What can hang from each mark
q_360: q_848 q_931
q_626: q_213
q_931: q_71 q_360 q_626
q_213: q_71 q_102 q_626
q_71: q_213 q_848
q_848: q_71 q_360
q_102: q_931

Every row comes from one small tree of marks. The marks that hang from a mark follow it in brackets, in the order of their numbers. Every link used is in the known rows. Which tree was each row made from?
Known rows
q_626(q_213(q_71(q_848))): [-1.17  0.92  1.12 -2.45 -1.60  2.10  1.12 -2.08  0.79 -3.52  2.15  2.87
  1.91 -0.73  1.33  0.85 -0.03 -1.40 -2.26  0.73  0.83 -1.73  4.48]
q_931(q_71 q_360(q_848) q_626(q_213)): [ 3.27 -0.09  0.04  6.80  2.60 -2.02 -0.27  3.19 -3.54  0.25 -0.97  2.93
  1.12 -0.37 -4.21  1.35  1.13  0.33  0.37 -0.88  0.18  1.55  1.81]
q_931(q_360(q_848(q_71(q_213))) q_626): [ 2.05 -1.92 -0.89  3.99 -0.17 -1.07 -0.89  0.00 -1.70 -1.83 -0.79  2.42
 -0.36  2.05  0.77  0.01  0.00 -0.02 -0.43  0.60 -2.04 -0.96  2.44]
q_931(q_71(q_848) q_360 q_626(q_213)): [ 3.85  0.53  0.37  5.59  1.86  0.57  0.66  3.09 -2.64 -1.19  0.65  0.90
  1.02 -0.51 -2.17  0.06 -0.72 -0.96 -0.67 -0.93 -0.34 -0.79  2.49]
q_213(q_71(q_848(q_360))): [-3.50  1.65  0.75 -3.75 -0.47  1.27 -0.86 -2.63  0.53 -3.40  0.70  1.78
 -0.07  0.31  2.92  1.51 -1.01 -1.49 -2.66  3.03  0.26 -3.06  3.77]
q_213(q_71 q_102(q_931(q_360)) q_626): [ 0.75 -1.17 -1.71 -1.32  2.02  2.04 -0.33  1.43 -0.78  3.71 -3.47 -2.74
 -4.00 -3.11  0.64  1.20 -0.99  1.28  0.94 -0.10 -0.30  1.18 -2.65]
q_71(q_213): [-2.67 -0.55  1.13 -2.88 -3.39  0.81  0.04 -2.39  3.08 -1.21  4.07  1.84
  1.32  2.84 -0.38 -1.85  0.99 -0.21 -0.40 -1.85  0.53 -0.78  1.62]
q_626(q_213(q_102)): [-2.12  0.48  1.42 -4.28 -0.74  0.98 -0.28 -0.31  0.93  3.53  2.44  0.64
  2.93  0.43 -0.98 -0.31  0.46 -1.00 -0.55 -1.33  2.13  2.02 -0.11]
q_626(q_213(q_102(q_931(q_71)))): [-0.64  0.12  1.54 -0.63  1.86 -0.28  1.33  2.08 -0.57  3.28  1.76 -0.97
  0.86 -2.19 -3.20 -0.15  1.98  0.40  0.86 -1.59  0.84  1.91 -2.94]
q_931(q_71 q_360(q_848) q_626): [ 1.78 -0.79 -0.01  6.01  2.43 -1.34 -1.70  2.93 -1.85 -0.04 -1.61  1.27
 -0.70 -0.08 -3.35  0.70  0.52  0.30  0.66 -0.77  0.04  2.02  0.17]
q_626(q_213(q_71 q_102)): [-1.53  0.22  1.58 -3.44  0.65  1.56  0.18 -0.18  0.35  2.64  1.50  2.13
  1.75 -1.41  1.00  0.77  0.75 -0.46 -0.62 -0.80  0.93  0.82  0.75]
q_360(q_931(q_71 q_626)): [ 1.26  1.76 -0.45  3.76  0.32 -1.50  0.44  0.87  1.06 -1.42 -1.26  0.19
  0.50  0.69 -0.02 -0.59  0.54  1.59  1.30 -0.69 -1.45  0.02 -0.20]
q_360(q_848 q_931(q_626)): [ 1.10  1.44 -2.15  1.48 -2.03 -2.17 -0.64 -3.14  1.48 -4.23 -2.74  0.63
  1.37  0.90  0.33 -0.47 -0.17  0.98  1.20  1.09  0.71  1.33  0.53]
q_848(q_71): [-5.42 -0.12  1.11 -3.19 -1.92  0.83 -0.96  0.14  1.21  1.45  0.94  1.33
  0.23  2.86  1.34  0.38  0.93 -0.66 -2.66  0.53 -1.22  0.59  2.62]
q_102(q_931(q_360(q_848) q_626)): [ 0.90  0.00 -2.46  3.59  0.62 -1.15 -1.54  0.11 -1.10 -0.91 -3.05 -1.35
 -1.58 -0.46 -4.39 -0.58  0.06  1.22  1.51 -0.41  0.88  2.97 -1.08]
q_848(q_360(q_931(q_71 q_626(q_213)))): [ 2.50  3.86 -0.67  4.31  1.76 -3.71  1.08  0.69 -2.38 -1.26 -1.86  2.46
  2.06  1.25 -0.63  1.08  0.89  1.44  0.63  1.33 -2.09 -2.44  2.24]
q_931(q_71 q_360 q_626): [ 0.73  0.10  0.43  5.29  2.72 -0.05 -1.34  4.14 -1.31  2.16 -0.56  0.18
 -1.02  0.55 -3.09 -0.21  0.35  0.49  0.37 -2.16 -1.02  1.13  0.00]
q_931(q_360 q_626(q_213(q_102))): [ 2.69  0.48 -0.14  1.75  2.06  0.49 -1.15  2.17 -1.99  4.48 -0.31 -0.47
  1.42 -0.09 -2.23 -0.67 -0.86 -0.40  0.68 -1.98  0.67  2.17 -0.85]
q_213(q_71 q_102 q_626): [-1.19 -1.22  0.27 -4.89  0.16  2.69 -0.82 -0.63  0.33  2.77 -1.79 -0.51
 -1.39 -2.04  4.05  1.52 -0.82 -0.78 -0.32 -0.08  0.12  0.21 -0.27]
q_360(q_848): [-4.30 -0.38  0.40 -2.93 -2.56 -0.13 -1.49 -2.19  2.08 -1.49  0.90  1.59
  1.25  1.78 -1.37  0.18  0.93 -0.69 -1.12  0.21  2.45  2.49  1.52]
q_360(q_848 q_931(q_71 q_626)): [ 2.10  0.89 -0.85  4.70  0.19 -3.00 -0.10 -0.55  0.22 -3.72 -2.36  1.00
  0.77 -0.26 -0.27  0.29  0.81  1.40  1.58  0.54 -0.32  1.16 -0.28]
q_848(q_360): [-5.06  1.81  0.39 -3.85 -1.14 -0.24 -2.04 -1.25  0.99  0.93  0.76  1.05
  0.52  3.56 -0.98  0.42  0.29 -0.42 -1.86  1.08  0.90 -0.54  1.97]
q_848(q_71(q_213(q_626)) q_360(q_931)): [-0.19  1.23 -1.92 -1.93 -2.79 -2.00  1.58 -2.89 -0.22 -1.96 -2.21  1.72
 -0.72  3.84  6.08  1.32 -0.64  0.79 -1.46  4.04 -3.43 -5.62  3.60]

Write each row's tree
[ 1.16 -2.03 -0.49 -4.99 -3.06  2.40  1.43 -3.42  1.45 -2.45  0.87 -4.03
 -1.04 -2.25  3.22 -1.65 -2.07 -1.41  0.63  0.31  1.25 -1.78 -2.22] : q_71(q_213(q_102(q_931) q_626) q_848)
[ 0.75 -2.67  1.72 -2.04 -0.29  1.04  0.73  0.39  0.18  2.00  1.53 -0.25
 -0.52 -0.70  2.57  0.01  0.13 -0.92  0.52 -1.73 -0.38 -1.12 -1.60] : q_931(q_71(q_213(q_102 q_626)))
[-2.13 -0.13 -1.63  0.74 -0.91 -0.67 -1.04 -0.10  0.85 -0.30 -0.89 -0.73
 -1.44  0.75 -4.88 -0.16  0.66  1.40 -0.36  0.11  1.93  3.41 -1.02] : q_102(q_931(q_360(q_848)))
[-0.97 -1.85 -0.15 -0.50  0.44  0.61  0.39  1.08  0.33  3.26  1.50 -1.67
 -1.89  0.50  0.10 -0.93  0.25  0.96  0.10 -0.14 -1.50  0.10 -2.33] : q_848(q_71(q_213(q_102(q_931(q_360)))))
[ 0.86 -1.33 -0.41 -1.39 -1.15  1.76  0.85 -0.90  2.04 -0.88  3.13 -3.28
 -0.95 -0.96 -0.41 -2.36 -1.46 -0.48  0.49 -0.58  1.70  0.07 -3.01] : q_71(q_213(q_102(q_931(q_360))) q_848)
[ 0.31  1.73 -0.21  1.81  1.83 -0.98 -0.19  0.39 -2.20 -3.32 -1.47 -2.17
 -1.08 -1.57 -0.89 -0.20 -0.69 -0.60  0.21  1.63 -0.90 -2.04 -0.05] : q_102(q_931(q_71(q_848(q_360)) q_626))
[-0.72 -2.77  0.67 -4.63 -1.98  1.67  0.18 -1.01  0.06  2.53  0.22 -0.32
 -0.60  0.76  5.72  0.23 -0.82 -1.56 -1.10  0.49 -1.80 -1.96  0.15] : q_848(q_71(q_213(q_102 q_626)))
[-1.41 -1.11  0.79  3.06  0.81 -0.97 -1.22  2.48 -0.05  0.67  0.70  1.81
 -0.71  1.21 -3.50  1.29  1.22  0.34 -0.87 -0.22  1.39  2.35  0.31] : q_931(q_71 q_360(q_848))
[-2.61 -2.02  1.68 -4.31 -1.57  1.23 -0.08 -0.99  1.51  2.19  3.08  0.66
  0.83  1.71  3.48 -0.77  0.53 -1.26 -1.09 -0.38 -1.08 -0.80 -0.22] : q_848(q_71(q_213(q_102)))
[ 1.72 -0.57  1.32 -0.61 -1.80 -0.06  2.56 -1.76  3.31 -3.44  3.79 -0.72
  1.46 -0.48  3.80 -1.35 -0.65 -0.48  0.48  0.24  0.65 -2.03 -2.10] : q_360(q_931(q_71(q_213(q_102) q_848)))
[ 4.04  2.33 -0.30  4.11 -0.19 -1.17  2.47 -0.21 -0.50 -4.89 -0.20  0.78
  2.51 -0.78  0.82 -0.61 -0.49 -0.04  0.62  0.44 -0.69 -1.87  1.93] : q_360(q_931(q_71(q_848) q_626(q_213)))
[-1.52  0.14  1.88 -1.03 -0.92 -0.28  0.72 -1.20  0.51 -4.05  3.96  2.01
  0.86  1.66  1.62 -0.10  0.12 -1.51 -1.81  1.19 -0.15 -4.49  2.40] : q_931(q_71(q_213 q_848(q_360)))
[-1.65 -0.88 -0.98 -5.16 -0.85  1.66 -0.34 -0.83  0.59  3.18 -2.07 -4.11
 -1.65 -1.81  0.25 -0.38 -0.80 -0.07  0.74 -0.60  1.12  1.95 -3.22] : q_213(q_102(q_931) q_626)
[-0.29  0.07  1.60 -4.11 -0.23  2.70  0.75 -1.52  0.37 -0.73  2.25  1.17
  2.04 -2.51  2.66  0.77 -0.89 -2.30 -1.26  0.77  1.59 -0.66  1.47] : q_626(q_213(q_71(q_848) q_102))
[ 0.70  0.79 -1.93  3.05  0.92  0.17 -1.27  1.42 -0.23  1.35 -2.07 -2.36
 -1.79  0.35 -4.38 -1.62 -0.18  1.59  1.03 -1.71 -0.28  2.00 -1.27] : q_102(q_931(q_360 q_626))
[-0.36 -1.89  0.39 -4.95 -2.43  1.78 -0.19 -1.86  1.30  1.58  1.11 -1.05
  0.01  0.30  3.05 -0.94 -0.96 -1.21  0.45 -1.16  0.71 -0.62 -1.13] : q_71(q_213(q_102 q_626))
[ 0.85 -1.63 -0.45  0.85  2.56  0.75 -0.19  3.85 -1.49  5.28 -2.23 -3.65
 -3.58 -2.43 -1.72  0.60 -0.26  0.93  0.81 -1.03 -0.03  1.96 -4.28] : q_213(q_102(q_931(q_71 q_360)) q_626)
[-0.87 -0.84  0.66  1.34  3.05  0.23 -0.51  4.03  0.13  4.97  0.61 -2.97
 -2.33 -1.36 -3.70 -0.32  0.82  1.15  0.74 -1.73  0.66  3.02 -5.00] : q_213(q_102(q_931(q_71 q_360)))
[ 1.95  0.41  0.92 -0.54  2.34  1.31 -0.50  0.07 -1.68  1.69 -0.68  1.31
  1.71 -2.61  1.17  0.47  0.02 -0.44  1.31 -1.33 -0.48  0.33  0.47] : q_931(q_626(q_213(q_71 q_102)))
[ 1.53  4.38 -1.98  1.38 -0.44 -2.89  0.51 -1.90 -1.15 -1.62 -2.14  1.83
  2.50  2.51 -0.29  0.12 -0.21  1.39  0.56  1.90 -0.93 -1.98  2.86] : q_848(q_360(q_931(q_626(q_213))))
[ 0.97 -1.17 -2.03 -0.91 -4.42 -1.78  1.76 -3.95  0.73 -4.33 -2.46  2.29
 -0.14  2.16  5.57  1.04 -0.07  0.78 -0.79  3.43 -1.82 -2.86  3.12] : q_360(q_848(q_71(q_213(q_626))) q_931)
[-1.76  0.07  0.18  3.10  1.68 -0.13 -0.22  3.55  0.55  2.53  0.48 -1.02
 -2.41  0.40 -5.05 -0.30  1.87  2.11 -0.06 -1.71 -0.22  1.97 -1.72] : q_102(q_931(q_71 q_360))
[ 0.25  0.24 -0.43  0.27  2.74  0.96  0.63  1.82 -0.80  3.75 -0.21 -0.10
 -1.03 -2.37 -2.43  0.59  0.69  1.57  0.62 -0.75  0.46  1.61 -1.29] : q_626(q_213(q_71 q_102(q_931(q_360))))
[-0.67 -0.10  0.02 -5.83  0.25  2.32 -0.80 -2.16 -1.19 -0.52 -2.14 -1.34
 -1.21 -2.23  6.19  2.51 -3.02 -2.50 -1.63  3.54  0.34 -3.07  1.23] : q_213(q_71(q_848(q_360)) q_102 q_626)
[ 1.10  0.65  0.63 -1.38  0.67  0.66 -0.94  0.14 -1.07  2.77  0.20 -0.11
  2.81 -0.79 -0.83 -0.89 -0.38 -1.23  0.78 -1.92  0.87  1.78 -0.40] : q_931(q_626(q_213(q_102)))
[ 0.54 -1.90  1.07  3.69 -0.23 -1.35  0.15  1.24  0.59 -1.35  2.74  3.01
 -0.33  1.80 -2.34  0.42  1.53  0.69 -0.22 -0.92  0.61  0.18  0.87] : q_931(q_71(q_213) q_360(q_848))
[ 0.42  3.08 -0.91  3.45  1.62 -3.06 -0.30  0.32 -0.75 -1.24 -2.45  0.62
  0.33  1.70  0.60  0.47  0.25  1.42  0.64  1.39 -1.93 -1.83  0.57] : q_848(q_360(q_931(q_71 q_626)))
[ 0.27 -0.22  1.63 -1.44  0.85  0.74  1.86  0.93 -0.38 -0.13  2.50 -1.96
  1.16 -3.16 -1.40 -0.32  0.23 -1.07 -0.08 -0.25  1.41  0.68 -2.17] : q_626(q_213(q_102(q_931(q_71(q_848)))))
[-0.41  3.66 -2.07  0.74 -0.54 -2.21 -0.92 -2.14  0.58 -1.71 -2.80  0.29
  0.85  2.72  0.99 -0.39 -0.78  1.30  0.44  1.98 -1.01 -1.38  1.04] : q_848(q_360(q_931(q_626)))
[ 0.46 -0.41  0.03  2.11 -2.49 -2.91  1.67 -2.35  2.67 -4.97  1.85  3.10
  1.24  1.36  0.42 -0.16  1.88  1.59  0.78  0.42  0.05 -0.98  0.45] : q_360(q_848 q_931(q_71(q_213)))
[-1.51 -0.73  1.42 -2.32  0.44  1.32  0.57  0.59  1.08 -0.17  1.82 -3.71
 -0.45 -2.96 -0.33 -0.84 -0.33 -1.09 -0.14 -0.23  1.49  1.38 -3.91] : q_213(q_102(q_931(q_71(q_848))))
[ 1.73 -2.01 -1.41 -1.30 -0.61  1.16  0.52 -0.17  0.21  2.77 -0.55 -3.18
 -2.83 -0.82 -0.40 -1.16 -0.99  0.72  1.49 -1.29  0.22  0.18 -3.19] : q_71(q_213(q_102(q_931(q_360)) q_626))
[ 0.49 -0.01  1.51  1.68  0.23  1.19 -0.42  0.67 -0.07 -3.03  0.69 -0.52
  0.77 -0.90  0.55 -0.74 -0.57 -1.87 -0.28 -0.72 -0.13 -0.53  1.06] : q_931(q_71(q_848) q_626)
[ 0.48 -0.62 -2.10  3.95  1.14 -1.29 -1.40  1.19 -2.49 -0.22 -3.95 -0.90
 -2.26  0.01 -1.86  0.44  0.03  0.97  0.31  1.35 -1.69  1.66  0.19] : q_102(q_931(q_360(q_848(q_71)) q_626))
